Known rows, with every way that one mark hangs from another
q742[q787[q322 q445]]: [ -4 -13  20   0 -12  11 -45   9  15  -6 -10 -10   1  -4   7   7 -13  -1
   1   6 -18  -4  -6 -16]
q787[q322]: [ -1  16   8   0  -4   1  11  -8  10  -4 -13 -21  -4  -6   4  -2 -22  -3
   0   4 -14  -1   0   6]
q787[q445]: [ 11 -12   4   7 -13   2  -4   2  -2  -7 -11  -2  -5   9  -6   9  -9   8
   7 -11  -5 -12  -3 -12]
q322[q787[q445 q742] q874[q794]]: [-14 -20  -6   3  10 -19  13  -9 -28 -16  27  29   3  17  -7  11   6  -7
 -24  -3  20   0   2  -5]
q874[q322[q787[q445]] q794]: [ -8  17  -2   0   3  21 -28  16  19 -43  21  32  -2  10 -19  15 -29 -17
  -8 -11   3  -2  -2   7]
q615[q322]: [ -3  28 -21   3   1   9   4  -4  -7  -2 -37 -13  -4  -8  -2   7  22  22
   9  -2  15   0  11   8]
q874[q322 q794[q787[q742]]]: [  7   4   4  -5  12  12 -35  15  11 -28  20  17  -6  -3  -7  -3 -34   1
  -5  -2  -6  10   1  26]
q322[q787[q445 q742] q874]: [-13 -19 -10   4   2 -22  31 -14 -37  -9  18  14   1  14  -8  -2   9  -7
  -6  -3  24  -1   0  -6]
q794[q787[q445] q874[q322]]: [ 19 -26   1   4  -6   9  12   9  10  26  32   8  -1   0  16 -44  40  -7
  20  -4 -10   5 -11  -8]
q218[q445]: [ 24   2 -25   5 -12   7  10 -26 -15 -12 -27  -9  -7   6  19  -7  -3   6
   1  12   9  -1   0 -13]
q322[q787[q445[q218]] q874[q794]]: [-11  -1  -9   0   4  -3  19  -2  -4  -8  14  37  11  13  -2  19  17 -22
 -15 -10  17  -6  -5 -14]
q787[q445 q742]: [ 22 -34  12  15  -7 -15 -16  -5 -14 -20  -6  -7 -15   9 -19   0 -27  26
   3  -6   1  -9   3   1]
q874[q794[q787]]: [  9  -6   0  -9  11   2 -22   6  -3   9  -1  13   0   0  19   4   3   1
 -13  -5 -12   3  -1   5]
q742[q787[q322 q445[q218 q598]]]: [  8  -2  25  -5 -10  21 -49  14  35  -5 -30  -3   5  -6  -7  12 -32 -16
   9   4 -22 -14  -7 -11]
q742[q787]: [  3 -13   0 -10  -9  11 -43   2  -5  -7 -23  -9   0  -9  20  12   1  12
  11   3  -7  -2  -3  -8]
q322[q787[q445] q874]: [-21  -3 -16  -2  -2 -10  40 -10 -27   1  14  18   8  13   1   5  21 -19
  -3  -6  20  -4  -4 -15]
q742[q787[q445[q218]]]: [ 15 -19  12   1 -15  15 -52  12  17  -9 -24   1   1  -6   6  14  -3   6
  15  -5  -8 -11  -9 -18]
q787[q322[q874] q445[q218 q598]]: [  4  17  18  -2  -6  11  20   3  38  -4 -20   4  10   3 -27  13 -42 -30
  -1   2 -15 -15  -4  -4]
q598[q445]: [-17 -10  10  -7  -7   5  10  -2 -21 -29 -12 -12   6  -2   8  19 -30   5
   9  -8  -8  -6   1  -7]
q787[q322[q874] q445[q218] q742]: [ 14 -14  25  19  -4 -17   9  -5  20 -20   4  -5  -3   1 -26  -1 -35   5
  -6   3  -3  -4  -2   4]
q598[q445[q218]]: [ -1  -5  15  -2  -9  10   6   2   1 -30 -24  -5   7  -8   2  21 -31   0
  19 -15  -7 -12  -4  -6]
q742[q787[q445[q218 q598]]]: [ 15 -12  13  -8 -12  21 -53  13  21  -6 -37   3   4  -4  -4  18 -20  -6
  17  -2 -13 -17  -6 -14]
q322[q787[q742] q874]: [-14  -9 -18  -4   7 -23  39 -21 -43  -8  11   8   1   6   2  -4  11  -4
  -3   1  26   3   3   5]
q794[q787]: [ 12  -8  -3  -8   3  -5   5   1 -17  31  -9  -7  -3  -7  23 -22  12  -4
  14  -5  -7   3  -6   4]
q615[q322 q794[q787 q874]]: [  0  40 -29  -4  10   4  12  11  11  81   5 -19   2 -15  14 -25  92  17
  14   5  10  16  10   7]
q787[q322[q874[q794]] q445[q598]]: [-14  12  16  -7   1   9  11   3  21  -8  -3   7  10  12 -21  19 -42 -26
 -23   9 -20  -9   3  -4]
q794[q874]: [ 21 -23 -12  -1 -10   2  24 -15  -3  13   0  -7  -2  -1  26 -14  44  16
  13   0  -5  -3  -1  -8]

Rows
[-17  28 -26  -3   9   7  15  -6 -10  -7 -18   2   6  -5   2  21  30  20
 -12   4  19   7  14   8]
q615[q322[q874[q794]]]
[ 16   7  24  16 -13   5  -2   6  41  -7 -15  -5  -3  -1 -16   2 -28 -11
   6  -8 -16 -13  -9  -8]
q787[q322 q445[q218]]
[ -3   6   3   4   5  13 -34  13  13 -51  24  29  -7  10 -26  10 -39  -8
 -10  -8   6  -1   1  14]
q874[q322[q787[q445 q742]] q794]
[ -2 -16  -7   7   1 -19  29 -12 -20 -10  10  19   2  10 -12   0   7 -10
   1  -7  25  -5  -3  -6]
q322[q787[q445[q218] q742] q874]
[ -6  18  -7   2  -8  16  -2   8   7 -32   9  10  -6   4 -20  -3 -26 -17
  18 -11   9  -4  -5   6]
q874[q322[q787[q445]]]
[-13   3  12   6  -8  -4  25  -3   9  -6  10  -7   4   6  -7   6 -15  -8
 -12   4 -10  -2  -3 -10]
q787[q322[q874] q445]
[-23   5 -20 -11  10  -7  28 -12 -26  -6  16  26  10  10  12  16  22 -17
 -18  -2  17   3   1  -4]
q322[q787 q874[q794]]
[ -8  57 -26  -6  12   4  -1  15   6  68 -10 -22   0 -17   3 -11  57  15
  13   2  12  14  11  14]
q615[q322 q794[q787]]
[ -2 -19  20  14  -2 -21  13  -9  -3 -19  15 -12  -5   7 -20  -3 -34  10
 -16   9  -5   1   3   3]
q787[q322[q874] q445 q742]
[-13 -13  17  -4  -6   9 -38   8  13 -11   3   0   7  -1  10  17  -8  -2
 -13   9 -15   1  -4 -16]
q742[q787[q322[q874[q794]] q445]]
[ -4   3   3  -8   7  -9  26  -3 -10  32   5 -10   4  -9  22 -25   8 -15
   1   5 -11  11  -6   5]
q794[q787[q322[q874]]]
[  6 -20   1  11  -2 -16  -3  -7 -24  -8   1   7 -11  12 -12 -10  -7  -4
   6 -11  14 -10  -2  -4]
q322[q787[q445 q742]]
[ 27 -42   7   9  -2  -3   4   5   2  17  36   5  -8   0   7 -49  27   5
  17  -1  -5   7  -6   2]
q794[q787[q445 q742] q874[q322]]
[ -3  45 -22  -2  15  -5  -7  12   0  60  -8 -25  -5 -16  -4 -14  48  23
  11   4  15  15  14  21]
q615[q322 q794[q787[q742]]]
[-15  16   2  -7   4  -1  22  -9   7 -10   6  -6   6  -2   8  13 -13  -4
 -21  10 -10   6   3   6]
q787[q322[q874[q794]]]
[ 26 -33  -1   1   3  -4  11  -2  -4  18  29  -2  -8  -8  17 -51  29   8
  20   4  -3  11  -4  12]
q794[q787[q742] q874[q322]]
[-21  57 -34 -11  15  -1  23  10  -3  67   2 -17   8 -15   6  -5  68  13
   4   8  20  21  13  13]
q615[q322[q874] q794[q787]]
[ 11 -20  28  19  -5 -17 -11  -4   6 -19   3 -17 -14   6 -23  -8 -45  12
  -7   4 -11  -5   2   5]
q787[q322 q445 q742]
[ 15 -17   4  -5  14  -6 -27   3 -10   3   2  10  -5   0  13   0  -6   9
 -14  -2  -9   4   2  11]
q874[q794[q787[q742]]]
[-16  20 -21   0  10   5  11   1 -10   4 -10   6   6  -3   2  12  36  14
 -12   2  16   8  10   3]
q615[q322[q874[q794[q787[q445]]]]]
[-14  -3   8 -12  -1   9 -31   1   7  -9  -4  -6   8  -9  20  16  -4   1
 -10  13 -13   6  -2  -5]
q742[q787[q322[q874[q794]]]]
[ -1  37  -6 -11   6  -4   3  11  13  65   9 -24   0 -12  11 -15  22  -3
   9   3 -11  11   1  11]
q615[q794[q787[q322]]]
[ -3  -6   8   3   5 -21  23 -20 -11 -17   6 -21  -5  -4  -6  -4 -30  14
 -11  15  -2   8   7  19]
q787[q322[q874] q742]
